Every row comes from one small tree of marks. The marks that hang from a mark follow it in brackets, in the order of their numbers. Every link used is in the known rows. Which tree was each row made from?
Known rows:
q_469(q_868): [ 1.13 -0.15  2.27  1.34 -0.72 -1.84  0.37 -1.68  1.31 -0.89 -0.68  2.19
 -1.23  2.06 -1.40 -1.07 -0.52  2.22  1.96  1.36  2.36  1.68 -0.43 -0.08
 -2.25]
q_253(q_13 q_313(q_52 q_469(q_868)) q_555 q_623): [ 1.61 -0.46  2.12  0.44 -3.65 -2.16 -1.83 -2.55  1.26 -1.38 -1.33  0.30
 -0.26  1.08 -5.25 -3.62 -3.68  3.17  2.15 -0.21 -0.07  2.81  0.80  0.22
 -3.24]
q_253(q_13 q_313 q_555(q_692) q_623): [ 1.21 -0.80  1.90 -0.06 -0.17 -0.63 -1.24 -1.69  0.66 -1.30 -1.35  1.23
 -1.06  1.29 -5.46 -3.07 -3.84  0.89  1.55 -0.89 -2.27  1.42  0.47  0.85
 -1.85]
q_253(q_13 q_313(q_52) q_555(q_692(q_846)) q_623): [ 1.20 -0.50  2.11 -0.10 -1.46 -1.01 -2.22 -1.39  1.13 -0.91 -1.41  0.15
 -1.15  0.77 -5.27 -3.20 -3.41  1.56  3.14 -1.45 -1.93  1.52  1.68  1.35
 -1.37]
q_13(q_253(q_313(q_469(q_868(q_52))) q_623)): [ 1.52 -0.78  2.88  1.08 -0.70 -2.43 -0.78 -1.74  0.64 -0.57 -1.28  1.90
 -0.96  1.61 -3.91 -3.63 -2.82  3.63  1.28  0.28  2.05  3.53 -0.90 -0.57
 -3.08]
q_503(q_868): [ 1.27 -0.68  2.04  0.45 -0.77 -1.22  0.31 -1.01  1.18 -0.50 -1.11  1.42
 -1.55  1.29 -1.97 -1.23  0.01  1.56  0.49  1.09  2.74  0.68  0.57  0.01
 -1.25]
q_13(q_253(q_313(q_469) q_555(q_692(q_846)) q_623)): [ 1.31 -1.29  2.29  0.02  0.01 -1.96 -1.24 -1.32  0.75 -0.91 -2.16  1.60
 -1.54  1.02 -4.83 -4.59 -2.54  2.84  1.36 -1.37 -1.44  4.06  0.51  0.86
 -1.06]
q_692(q_846): [ 1.27 -0.56  2.37  0.58 -0.64 -1.45 -0.03 -0.60  1.65 -0.73 -1.40  2.08
 -1.78  1.38 -1.72 -1.57  0.44  1.29  2.27  0.43  2.13  1.83  2.02  0.82
 -0.95]
q_485(q_144 q_918): [ 2.24 -0.43  2.05  1.66 -0.09 -0.94  0.64 -2.84  1.74  0.10 -0.35  1.85
 -1.26  2.34 -2.64 -1.62 -0.81 -0.03  1.88  1.23  0.34  1.99  2.31 -1.41
 -1.51]
q_13(q_253(q_313(q_52) q_555(q_692(q_846)) q_623)): [ 1.01 -0.40  2.50  0.17 -0.35 -1.37 -1.96 -1.34  0.80 -0.39 -1.11  0.45
 -1.54  1.02 -4.30 -3.45 -3.27  3.07  2.76 -1.47 -1.33  3.03 -0.22  0.60
 -0.74]
q_503(q_868(q_469) q_918): [ 1.61 -0.97  1.44  1.04 -1.42 -1.65  0.07 -2.61  0.71 -0.18 -1.29  1.41
 -1.37  1.37 -2.76 -2.10  0.48  1.56  0.28  1.43  4.10  0.88  1.20 -0.15
 -1.98]
q_144(q_485(q_918)): [ 2.21 -0.29  1.69  1.21 -2.43 -0.78  1.00 -1.66  1.51 -1.27 -0.96  0.25
 -1.28  0.92 -4.03 -1.38 -0.34  0.76  2.92  0.90  0.65  0.96  0.95 -1.52
 -0.91]
q_868(q_52 q_469): [ 1.34 -0.76  1.22  1.64 -0.55 -1.82  0.60 -2.75  1.47 -0.28 -1.44  1.92
 -1.32  1.97 -2.67 -1.31 -0.87  0.49  2.63  2.09  3.63  1.09  0.16  0.47
 -2.87]
q_13(q_253(q_555)): [ 1.21 -0.69  2.04  0.95 -1.00 -1.78  0.16 -1.25  1.02 -0.81 -0.50  1.85
 -1.52  2.14 -2.59 -2.37 -1.75  2.26  1.12  0.43  1.34  2.46 -0.91  0.44
 -1.11]
q_13(q_253): [ 1.02 -0.65  2.47  1.00  0.25 -1.54  0.06 -0.96  1.23 -0.56 -0.99  2.01
 -1.60  1.81 -1.28 -1.64 -1.03  2.41  0.85  0.58  1.93  2.37 -1.02  0.05
 -1.20]
q_253(q_13 q_313(q_52 q_469) q_555(q_692(q_846)) q_623): [ 1.29 -0.99  1.77 -0.10 -2.19 -1.81 -2.14 -1.91  1.61 -0.99 -2.50 -0.04
 -1.01  0.52 -5.42 -4.02 -2.88  1.82  2.52 -1.34 -1.79  2.28  1.78  1.18
 -1.86]
q_253(q_555): [ 1.32 -0.50  1.56  0.68 -1.54 -1.53  0.34 -1.72  1.42 -0.98 -0.82  1.64
 -1.44  1.96 -2.77 -1.85 -0.84  1.05  1.75  0.92  1.61  1.38  0.63  0.22
 -1.46]
q_13(q_253(q_313(q_52) q_623)): [ 1.10 -0.07  2.98  0.21 -0.30 -1.02 -1.81 -1.34  1.01 -0.28 -1.10  0.54
 -1.21  0.99 -2.70 -2.32 -2.98  3.42  1.86 -0.38  0.79  3.14 -0.66 -0.79
 -1.31]
q_253(q_13 q_623): [ 1.47 -0.82  2.37  0.36 -0.85 -0.61 -0.56 -1.44  1.22 -1.54 -1.41  2.16
 -1.04  1.23 -3.89 -1.95 -2.29  0.79  1.03  0.10  0.17  1.17  1.07  0.91
 -1.84]
q_868(q_52): [ 1.23 -0.56  1.78  1.19 -0.64 -1.55  0.46 -1.60  1.68 -0.25 -1.07  1.64
 -1.59  1.98 -1.90 -1.32 -0.39  0.48  1.98  1.50  3.20  0.30  0.22 -0.15
 -2.19]
q_623(q_253(q_13 q_313(q_52 q_469) q_555(q_692(q_846)))): [ 0.75 -1.21  0.83  0.29 -3.37 -1.97 -2.20 -1.82  1.98 -0.89 -2.04  0.11
 -1.09  0.27 -4.29 -3.74 -1.04  1.65  4.26 -1.53 -0.74  2.15  2.15  0.30
 -1.71]
q_13(q_253(q_555(q_692) q_623)): [ 1.04 -0.91  1.99  0.68  0.53 -1.23 -0.08 -2.13  0.66 -1.13 -1.03  2.12
 -1.51  1.85 -4.00 -2.84 -2.89  1.74  0.88 -0.31 -1.18  2.02 -2.28  0.63
 -1.12]
q_485(q_144): [ 1.70 -0.27  2.22  1.34  0.90 -1.09  0.21 -2.12  1.39  0.00 -0.64  2.30
 -1.22  2.52 -1.05 -1.26 -0.68 -0.16  1.00  1.34  1.77  1.51  1.00 -0.44
 -1.80]

Write each row's tree:
[ 1.35 -0.99  2.03  0.38 -1.25 -2.38 -0.71 -1.22  1.12 -0.65 -1.56  1.07
 -1.28  1.56 -3.11 -3.68 -2.00  3.16  0.82  0.01  1.15  4.05  0.04 -0.29
 -1.66]	q_13(q_253(q_313(q_469) q_555))
[ 1.50 -0.59  2.68 -0.14 -0.46 -0.37 -1.48 -0.85  0.84 -1.19 -1.41  1.59
 -0.96  0.98 -4.27 -2.40 -3.04  1.39  1.39 -0.48 -0.13  2.08  1.87  0.37
 -1.85]	q_253(q_13 q_313 q_623)
[ 1.35 -0.69  1.49  0.28 -3.41 -2.21 -1.55 -1.92  1.97 -0.74 -1.84 -0.56
 -0.75  1.06 -3.63 -3.18 -2.26  2.18  2.02  0.08  0.78  2.25  1.39  0.08
 -2.51]	q_253(q_13 q_313(q_52 q_469) q_555)
[ 0.67 -1.22  0.58  0.86 -1.76 -1.01 -0.50 -2.15  1.39 -1.48 -0.90  1.97
 -1.22  1.41 -3.90 -2.32 -1.22  0.19  2.95 -0.54 -0.70  0.42 -0.08  0.51
 -1.65]	q_623(q_253(q_13 q_555(q_692)))
[ 1.08 -0.90  0.83  0.26 -4.40 -1.80 -2.03 -2.19  1.94 -1.03 -1.54  0.02
 -0.67  0.51 -4.09 -3.37 -1.44  1.96  3.56 -0.66  0.82  2.40  1.95 -0.65
 -2.32]	q_623(q_253(q_13 q_313(q_52 q_469) q_555))
[ 1.66 -0.83  1.97  0.28 -1.96 -0.80 -0.46 -1.71  0.97 -1.79 -0.96  2.00
 -0.96  1.55 -5.22 -2.67 -2.97  0.63  1.26 -0.14 -0.39  1.20  1.31  1.30
 -1.86]	q_253(q_13 q_555 q_623)
[ 1.31 -1.33  1.00  0.14 -3.37 -1.58 -1.42 -1.58  1.43 -1.46 -1.52  1.37
 -0.82  0.81 -4.56 -3.68 -1.31  1.41  2.73 -0.76  0.52  2.67  2.53 -0.22
 -2.13]	q_623(q_253(q_13 q_313(q_469) q_555))
[ 1.29 -1.02  2.07  1.17 -0.40 -2.63 -0.59 -2.58  0.44 -0.69 -1.15  1.55
 -1.05  1.97 -5.01 -4.29 -3.69  3.04  1.55 -0.14 -0.10  2.95 -2.38 -0.10
 -3.00]	q_13(q_253(q_313(q_469(q_868(q_52))) q_555(q_692) q_623))
[ 1.61 -0.75  1.81 -0.15 -3.22 -1.61 -1.93 -2.29  1.55 -1.16 -1.98 -0.06
 -0.58  0.76 -5.22 -3.69 -3.34  2.06  1.80 -0.45 -0.29  2.49  1.63  0.18
 -2.45]	q_253(q_13 q_313(q_52 q_469) q_555 q_623)
[ 1.06 -0.13  2.21  0.40 -1.63 -1.22 -1.73 -1.01  1.73 -0.32 -1.30 -0.26
 -0.99  1.07 -2.32 -1.60 -2.07  2.02  2.29  0.17  1.18  1.48  1.08 -0.14
 -2.06]	q_253(q_13 q_313(q_52))
[ 1.63 -0.32  2.23 -0.26 -1.05 -0.72 -0.93 -1.52  0.65 -1.10 -0.94  1.52
 -1.20  1.37 -4.69 -2.81 -2.69  1.48  1.96 -0.18  0.12  2.56  1.63 -0.15
 -1.38]	q_253(q_313 q_555 q_623)
[ 0.59 -0.90  0.59  0.81 -1.17 -1.08 -0.04 -2.57  1.47 -1.08 -0.88  2.07
 -1.54  1.45 -3.02 -2.00 -0.14  0.42  3.35 -0.05  0.17  0.85 -0.46 -0.41
 -1.26]	q_623(q_253(q_555(q_692)))
[ 1.38 -0.93  2.19 -0.24 -0.48 -0.81 -1.54 -0.83  0.66 -1.34 -1.46  1.51
 -1.29  1.04 -5.70 -3.50 -3.26  0.98  2.32 -1.59 -2.22  1.84  2.20  1.74
 -1.26]	q_253(q_13 q_313 q_555(q_692(q_846)) q_623)
[ 1.29 -1.01  1.55 -0.13 -0.30 -1.51 -0.82 -2.59  1.17 -1.05 -2.34  1.18
 -1.23  1.11 -4.73 -3.60 -2.20  1.43  1.31 -0.21 -1.14  2.61  0.08 -0.30
 -1.93]	q_253(q_313(q_469) q_555(q_692) q_623)
[ 0.97 -1.61  0.95  0.16 -2.27 -1.77 -1.62 -1.26  1.45 -1.32 -2.06  1.46
 -1.27  0.57 -4.71 -4.04 -0.84  1.18  3.47 -1.65 -0.95  2.45  2.72  0.72
 -1.52]	q_623(q_253(q_13 q_313(q_469) q_555(q_692(q_846))))
[ 1.45 -0.75  2.41  0.53 -0.80 -1.21 -0.18 -1.64  0.61 -1.27 -0.62  2.33
 -1.35  1.75 -4.17 -2.89 -2.82  2.18  0.95 -0.08  0.33  2.68 -0.57  0.60
 -1.11]	q_13(q_253(q_555 q_623))
[ 1.48 -0.57  1.93  0.19 -1.73 -1.22 -1.00 -0.73  0.97 -1.02 -0.84  0.95
 -1.04  1.61 -3.99 -2.63 -2.69  1.33  1.81 -0.18  0.32  1.86  1.85  0.66
 -1.85]	q_253(q_13 q_313 q_555)
[ 0.62 -0.25  1.84  0.73 -0.22 -1.78 -1.29 -1.75  1.14  0.08 -0.90 -0.28
 -1.48  1.62 -2.34 -2.53 -2.70  3.01  2.20 -0.24 -0.20  2.30 -2.31 -0.42
 -1.33]	q_13(q_253(q_313(q_52) q_555(q_692)))
[ 1.05 -0.28  1.83  1.45 -2.42 -2.85 -0.20 -2.85  2.24 -0.60 -1.69  0.68
 -0.92  1.49 -1.09 -1.60 -0.19  3.06  2.13  1.59  2.82  2.06 -0.97 -0.71
 -2.97]	q_313(q_52 q_469(q_868))
[ 0.81 -1.32  0.92  0.73 -2.05 -1.22 -0.80 -1.31  1.41 -1.52 -1.03  2.23
 -1.47  1.09 -4.24 -2.73 -0.64  0.29  3.62 -1.29 -0.76  0.83  1.78  1.38
 -1.02]	q_623(q_253(q_13 q_555(q_692(q_846))))
